What can hang from each mark:
Q_839: Q_511
Q_798: Q_511
Q_22: Q_511 Q_604
Q_764: Q_604
Q_973: Q_511
Q_44: Q_604
Q_175: Q_511
Q_661: Q_511
Q_678: Q_511
Q_213: Q_511
Q_962: Q_604
Q_604: Q_22 Q_44 Q_661 Q_764 Q_962
Q_228: Q_511
Q_7: Q_511
Q_511: Q_7 Q_22 Q_175 Q_228 Q_661 Q_678

Each row was made from one small tree. Brackets hold a mark, then the marks that hang from it, in the order of their numbers. Every link used is in the known rows. Write each row's tree.
Known rows:
(Q_962 (Q_604 Q_764)): [  0  16  -1 -12  -2  -5  -6  -5  -7  -7  -5   9  -7   2  12  24   6  -1
  -7 -10  -4 -16  13  -5  -3   7  -8   8   8 -13   9 -12]
(Q_973 (Q_511 Q_7 Q_175 Q_661)): [  1  -4   8  36  -9 -11  -5 -21  -8   2   3  -5  26  -9 -14 -13  16  17
  -2   8  36  10  11 -45   7 -29  -2   5  30  10  10 -24]
(Q_962 (Q_604 (Q_22 (Q_511 Q_7 Q_175)) Q_44 Q_764)): [  1  17  -2 -28 -12  -4  -7  -7 -16 -23  -6   8 -19 -11   3  51  29 -19
 -15 -16   9  -5  26 -30  -3 -14 -18   9  17   1  -2 -27]
(Q_7 (Q_511 (Q_22 (Q_604 Q_962)) Q_228 Q_661)): [ -9   3  -6   6 -19  -4   2 -15 -17   8 -19   6  15  -6 -20 -15  17  -4
 -19 -14  28   7  30 -41  16 -34 -14 -16  11  -9   6 -29]
(Q_44 (Q_604 (Q_22 Q_511) Q_764)): [  1 -27   5 -16   0   9  -6  -2  -2 -18   6 -15  15  14  -1  32  11 -15
  -1 -19  -5 -15  21  -1  -2  -4 -17   3 -16   9 -11   8]
(Q_213 Q_511): [ -1  -9   7  -5  -5 -15   4   1  -2 -13 -14  12  11  -2   9  19   9  -4
   0   6  -3   0   5   1   5   8  -2  11  -4   0  -2   5]
(Q_839 (Q_511 Q_7 Q_22 Q_175 Q_228 Q_661)): [ -7   7   2   8 -16 -11  13 -13 -14   2  -5  10  27 -26 -26 -34  40   7
 -12   6  33  14  36 -64  -7 -22  -7  13  17 -16  -3 -24]
(Q_22 (Q_511 Q_228 Q_661 Q_678) (Q_604 Q_764)): [  4  24  -1 -30 -23  -1  -2 -18 -20 -10   5  16  23   4 -24  -9  34   4
 -12 -19  25  -1  31 -28  13 -14 -19  -9   9  15   3 -49]
(Q_44 (Q_604 Q_22 (Q_661 Q_511) Q_764 Q_962)): [  3 -23  11 -19   2   6 -13  -5  -8 -14 -19 -21  -7  -3 -11  50  21  -9
   1 -15   7 -14  28  -4   6 -12 -13  -3   2 -12 -12  -6]
(Q_511 Q_7 (Q_22 (Q_604 Q_44)) Q_228): [  3  33  -5  -7 -11  -8  12  -7 -11 -13   2   7   2 -21 -15  -3  17   3
  -5  -5  24  21  38 -47   8 -15  -3   1   9 -13  -6 -33]
(Q_175 (Q_511 Q_7 Q_22 Q_228 Q_661 Q_678)): [  1  15   4  12 -15 -15  24  10 -12 -13 -11   3  37 -24 -16 -28  32  14
  -8   6  47  22  43 -64  11 -25  -3   1  24 -14  15 -31]
(Q_175 (Q_511 Q_7 Q_22 Q_228 Q_678)): [  5  15   4   8  -8 -20  26  11  -6 -17 -10   5  30 -19  -9 -10  26  15
  -8   9  35  20  43 -54  11 -17   0   1  17 -17   8 -27]
(Q_962 (Q_604 Q_44)): [ -4  20  -4 -18  -3  -8  -3   5 -15  -9  -6   1 -27  -2  14  18  11 -10
  -3  -5   8  -2   2  -6  -5   0  -4   3  18  -7   7 -15]
(Q_228 (Q_511 Q_22 Q_175 Q_661)): [ -5 -11   2  17 -16   5  21   3 -13   2  -6  24  32  -7 -15 -11  15  15
 -14   4  24  11  30 -22   4 -13   2   5  23  -9   7 -30]
(Q_678 (Q_511 Q_7 Q_22 Q_175)): [ 10  10   1  13 -10  -9   5  17   0 -16   3  20  10  -9   0  -3   3   9
 -11   0  16  18  25 -40   6 -17  -7   5   9  -4   7 -24]
(Q_661 (Q_511 Q_7 Q_22 Q_228)): [  3   9   3  -2  -5 -16  21   1  -6 -18  -2   6  14 -13 -10  -5  14  10
  -5  12  22  10  28 -47   2 -10  -5  -5  10 -37  12 -18]
(Q_228 (Q_511 Q_175 Q_661)): [ -7 -14   3  10 -18   5  13  11 -13   7  -2  13  25   0 -15 -12  11  14
  -6   3  22   4  12 -15   6 -12   8   5  30  -4   9 -30]
(Q_511 Q_228 Q_661 Q_678): [ -1   5  -3   2 -17   4  11  -5 -16   4  -1 -19  21 -13 -21 -35  33  10
   6   0  39   9  20 -46   3 -18   6  -4  14  -5   8 -14]
(Q_7 (Q_511 Q_22 Q_228 Q_661 Q_678)): [ -8  -6  -4  21 -16  -6  15 -17 -17   7 -20  -1  26  -7 -15 -29  32   4
 -11  -8  36  14  36 -56   7 -31  -8 -10   9 -12   8 -12]
(Q_661 (Q_511 Q_7 Q_228)): [  1   5   4  -8  -7 -16  14   9  -6 -13   3  -5   7  -6  -9  -5  11   9
   2  12  20   2  10 -40   5  -9   0  -5  15 -33  13 -18]
(Q_213 (Q_511 Q_7 Q_22 Q_175 Q_228 Q_678)): [  5   0   7  12 -12 -20  32  -6  -9 -20 -13  14  39 -29  -8   9  41  16
  -6  13  33  24  52 -61   6 -12   4  17  11 -14  -1 -20]
(Q_175 (Q_511 Q_661)): [ -7   4   5   5 -11  -9  -2  15  -8  -3  -9   7  21  -2  -1 -15   6   0
  -7   3  22   2   3 -17  11 -10 -11  -3  22  -1  14 -22]
(Q_764 (Q_604 (Q_22 (Q_511 Q_228)) Q_44 Q_661)): [ -2  17  -6 -32 -16 -12 -11  -5 -17  -6 -17 -18 -19   8 -25  15  29 -15
   7 -14   7  -5  11 -12  14  -8 -14 -11   5  22  -8 -36]
(Q_798 (Q_511 Q_175 Q_228 Q_661)): [-11  -6   0  27 -28  -6   3  -2 -14  13   1   0  45 -10 -16 -33  19  16
  -3  -1  38  -2  15 -55   8 -22  -9   6  36 -13   6 -30]
(Q_678 (Q_511 Q_7 Q_228)): [  8  16  -3  -6 -15 -12  -1  30   0 -12   9 -10  -1   3  -6 -14   0   4
   5  -4  10   4   0 -40   9 -15   3  -3   6  -8   7 -16]
(Q_7 (Q_511 Q_228 Q_661 Q_678)): [-11 -11  -3  14 -18  -6   7  -7 -17  12 -15 -13  20   0 -15 -29  29   3
  -4  -9  34   7  18 -50   9 -31  -3  -9  14  -8   9 -12]
(Q_661 (Q_511 Q_7 Q_175 Q_228 Q_678)): [  4  -1   6   2  -9 -14  24   2 -11 -13   2   1  20 -16 -13  -6  30  22
   0  17  42  13  31 -60   7 -18   4   1  28 -33  13 -33]
(Q_7 (Q_511 Q_228)): [-11  -8  -5  11 -11 -10   1   1  -9  11 -10  -9  11  10  -5  -9   8  -4
  -5  -7  11  -3   5 -34   8 -21  -6 -11   7 -12   5  -7]
(Q_962 (Q_604 Q_22 Q_44)): [ -2  10  -7 -24  -5   0  -6  -1 -15 -11 -11  -1 -34  -7  13  35  15 -20
  -6  -7   6  -6  10  -8  -2  -7  -7   3   8  -5   2  -5]
(Q_44 (Q_604 Q_22 (Q_661 (Q_511 Q_7)))): [ -1 -24  11  -6   7   0   1  12  -9 -17  -6 -15  -5   3   0  23  15  -3
   8  -3   9  -5  22 -11   4 -13 -10  -1   2 -10   4   3]
(Q_7 (Q_511 (Q_22 Q_604) Q_175 Q_228 Q_661 Q_678)): [ -9  -4  -5  22 -21  -5  13 -21 -23   9 -15  19  36  -9 -15 -24  34  11
 -20  -8  48  16  50 -63  16 -37 -13  -8  20 -10  12 -41]
(Q_764 (Q_604 Q_44)): [ -3   9  -3 -13  -8 -13  -8  -9  -5   2  -8 -19 -11   7 -10  -4   3  -3
  12  -9   4  -1   0   4   8  11   1   5   3   8 -10 -23]
(Q_678 (Q_511 Q_228)): [  6  10  -7  -9 -15  -8  -8  25  -3  -6   5  -5   0  13  -2 -13  -2   1
   3  -6   6  -3  -5 -27  10  -8  -2  -9   2  -5   6 -14]

Which tree is each row?
[  0  13   0  -5 -22  -4  12  13 -15 -11  17  -4  29  -9 -28 -21  31   3
  -9   0  33  12  14 -58   3 -33  -9  -8  29  13  15 -41]
(Q_22 (Q_511 Q_7 Q_175 Q_228 Q_661))
[  2  -8  16 -11   5  -4  -6   4  -7 -15 -12 -21  -1  -3 -14  31  18   3
   5 -12  11  -5  23 -11   4  -9  -6   2  14 -16  -6 -17]
(Q_44 (Q_604 (Q_661 (Q_511 Q_7)) Q_764 Q_962))
[  7  30  -1 -36 -18  -4  -4   4 -22  -7  -1  17   0  -2 -30  17  31   2
 -17  -9  24   2  22 -21  20 -31 -16 -23  29  23   3 -73]
(Q_22 (Q_511 Q_175 Q_228) (Q_604 Q_661 Q_962))
[  4  11   2  -4 -22  -5  21   7 -18 -13  13  -4  32 -14 -30 -25  44  10
  -7   1  44  19  29 -63   3 -35  -4  -5  28  13  13 -40]
(Q_22 (Q_511 Q_7 Q_175 Q_228 Q_661 Q_678))
[  7  10   1 -15 -13   0  10   2 -17 -14  -8   2  -1 -16 -25  22  49  -1
  -6  -2  25   9  35 -48   9 -37 -10 -10  15  18   2 -29]
(Q_604 (Q_22 (Q_511 Q_7 Q_175 Q_228 Q_678)) Q_661)
[  0  12   3 -15  -3 -11  -1 -23 -10 -16 -13  33   0  -4   2  19   9   0
 -15  -3  12   4  29 -11   7   6 -22  -2   5 -28  -1 -29]
(Q_661 (Q_511 (Q_22 (Q_604 Q_44 Q_764))))
[ -1  12   5   6 -17 -15  15  17 -12  -9  -6  -9  30 -17 -15 -28  29  13
   0   5  45  14  25 -57  13 -24   2   1  31 -11  15 -31]
(Q_175 (Q_511 Q_7 Q_228 Q_661 Q_678))
[  5  -3  -4 -14 -15   3   9   5  -6 -15   9  -2   9 -10 -17  18  25 -10
  -9   0  14   2  22 -40   5 -29  -9  -6   5  10   1 -17]
(Q_604 (Q_22 (Q_511 Q_7 Q_175 Q_228)))
[  5  16   0  14 -15  -2  29 -10 -13 -10  -2 -10  28 -34 -28 -37  41  16
  -2   2  46  29  50 -71   1 -27   6   3  12 -12   8 -17]
(Q_511 Q_7 Q_22 Q_228 Q_661 Q_678)
[  5   9   5 -12  -6 -17   1 -11 -10  -2 -25  -3  -4  -6 -25   8  18  11
  -2   0  15  -1  25  -6  18  -5  -6  -8  16  -5   4 -49]
(Q_764 (Q_604 (Q_661 (Q_511 Q_22 Q_175)) Q_962))
[  5  -7   8   0  -8  -6  30  10  -4  -7  -7   4   7  -5 -12  -1  15  20
   3   4  13  12  23 -10   6  -6  23  12  13 -10   0 -11]
(Q_228 (Q_511 Q_7 Q_678))
[  7  11   1   1  -8  -8  23   3  -5  -8   3 -20  11 -19 -18 -15  28  16
   9   4  29  16  28 -50   3 -17  17   5  11 -12   1 -11]
(Q_511 Q_7 Q_228 Q_678)
[ -3   8  -4  -8 -22   0   5   9 -18  -5  15   1  31   1 -24 -20  29  -1
 -10  -1  29   4   8 -45   2 -27 -14 -14  24  15  14 -40]
(Q_22 (Q_511 Q_175 Q_228 Q_661))
[ -6   3  -2  18 -12 -10  12 -18 -21   8 -22  26  23  -6 -11  -4  34  13
 -18  -7  38  14  51 -54  17 -32 -13 -10  19 -10   6 -42]
(Q_7 (Q_511 (Q_22 (Q_604 Q_661)) Q_175 Q_228 Q_678))
[-10 -16   2  17 -11  -5   5 -13 -13  10 -19  -2  12  -1  -6 -21  22   0
  -7 -10  26   9  16 -28   8 -26  -5  -4  10  -1   9  -4]
(Q_7 (Q_511 Q_661 Q_678))
[  5  -6  10  37  -9 -12   5 -28 -11  -1  -3  -5  28 -14 -16 -17  30  23
   0   9  47  17  24 -50   8 -31   4   8  29  12   9 -24]
(Q_973 (Q_511 Q_7 Q_175 Q_661 Q_678))
[-16 -17   0  27 -14  -2  -3  -6 -14  14 -11   6  21   0  -6 -15  14  -1
 -13  -7  27   5  10 -38   8 -30 -12  -4  23  -1  12 -20]
(Q_7 (Q_511 Q_175 Q_661))
[  5   7  -2 -40 -22  11 -23 -25 -12 -16 -20 -17 -22 -23 -31  52  38 -35
 -15 -28  14   2  17 -18   3 -25 -17  -5   8  17 -29 -23]
(Q_604 (Q_22 (Q_511 Q_661)) Q_44 Q_764 Q_962)
[  6  36   7 -25 -12 -12   3  -4 -25 -18  -5  29 -11 -11 -18  16  44   6
 -11 -11  34  25  34 -28  14 -26 -15  -3  33  28  -1 -67]
(Q_22 (Q_511 Q_7 Q_175 Q_678) (Q_604 Q_44 Q_661))
[  1  10   9  16  -9 -14  21   5  -8 -15 -15  12  29 -24  -8 -20  26  12
 -11   5  39  24  41 -42   9 -19  -6   6  20  -6  13 -23]
(Q_175 (Q_511 Q_7 Q_22 Q_661 Q_678))
[ -2  14   3   1 -10 -18  10  26  -3 -11  -1  -4  21  -7  -6  -7   9   6
  -1   7  22   5  11 -42  12 -15  -1  -1  23 -15  10 -27]
(Q_175 (Q_511 Q_7 Q_228))
[ -1  20  -2  -5 -10 -15   7   8  -8  -9  -8  24  26  -2  -1  -4   6   6
 -14   3  21   3  30 -28  18  -8 -16  -8  13 -14   9 -39]
(Q_175 (Q_511 (Q_22 Q_604) Q_228))
[  6  21   6 -14  -3   1 -19 -14  -6   2 -28  -6 -16 -17 -23  38  24  -2
  -5 -18   1  -4  14  -5   6  -9  -5  -3  14   2 -16 -25]
(Q_604 Q_661 Q_764 Q_962)
[ 10 -27   7 -25  -3  11  -2  -8  -3 -20  -5 -27   6   0 -14  42  24 -14
  -5 -20   6  -8  32  -1   2 -15  -7   1 -11  10 -18   2]
(Q_44 (Q_604 (Q_22 (Q_511 Q_678)) Q_764 Q_962))
[ 10  39   1 -11 -10  -6   5 -15  -9 -12 -12   9   2 -29 -29  16  26   9
 -10 -12  19  12  50 -45  13 -20  -5  -1  11 -13  -9 -44]
(Q_511 Q_7 (Q_22 (Q_604 Q_661 Q_764 Q_962)) Q_228)
[ -1  34  -4  -3 -19  -2   8  -9 -18 -10   2   4  10 -27 -23 -24  25   2
  -6  -7  39  24  39 -60   7 -24  -6   1  18  -8   2 -39]
(Q_511 Q_7 (Q_22 (Q_604 Q_44)) Q_228 Q_661)
[ -5 -13   9  -3   5  -5   1  19 -14  -8  -1 -17   8  15  -2   2  13   6
  12  -1  14  -7  12 -15   3  -6  -8  -8  11 -15  10 -10]
(Q_44 (Q_604 (Q_661 (Q_511 Q_228))))
[ -1  22  -3  14 -21   2  16  -8 -17  -5  10  16  36 -30 -26 -27  26  18
 -13   2  47  22  50 -73  10 -31  -7   3  27 -10  13 -52]
(Q_511 Q_7 (Q_22 Q_604) Q_175 Q_228 Q_661)
[  4  -1   5  34 -15 -13   7 -23 -15   1   2 -16  36 -14 -24 -24  36  26
   4  10  55  15  27 -72  10 -36   5   2  34   4  11 -32]
(Q_973 (Q_511 Q_7 Q_175 Q_228 Q_661 Q_678))
[-17 -12  -5  24 -21  -3   0  -1 -18  16  -7  -4  29   0 -14 -23  21   1
 -10  -6  34   3  12 -59   9 -35  -9  -9  27  -9  12 -29]
(Q_7 (Q_511 Q_175 Q_228 Q_661))
[  0   7  -7  17 -10   1  15  -4  -9   0   4   9  33 -14 -13  -7  20  10
 -12   7  27  12  36 -54   1 -15  -6  -3  12 -15   3 -29]
(Q_511 Q_22 Q_175 Q_228)
[ -1  -9   7  10 -11  -3  23  17  -4  -3   2  12  16  -5 -12   3   7  18
  -3   7  14   9  18 -20   6 -10  16  13  26 -11   3 -27]
(Q_228 (Q_511 Q_7 Q_175))
[  8  19   5 -26 -20   0   3  -2 -15 -14   9  17   6 -15 -29   1  23   1
 -21  -8  31  13  23 -21  16 -35 -12  -8  28  26   8 -61]
(Q_22 (Q_511 Q_7 Q_175 Q_661) (Q_604 Q_962))
[ -7 -10  -4  26 -12  -9  19 -15 -14   6 -17   9  32  -7 -10  -9  31   9
 -16  -2  36  15  44 -61   8 -30  -6  -6  13 -16   4 -23]
(Q_7 (Q_511 Q_22 Q_175 Q_228 Q_678))
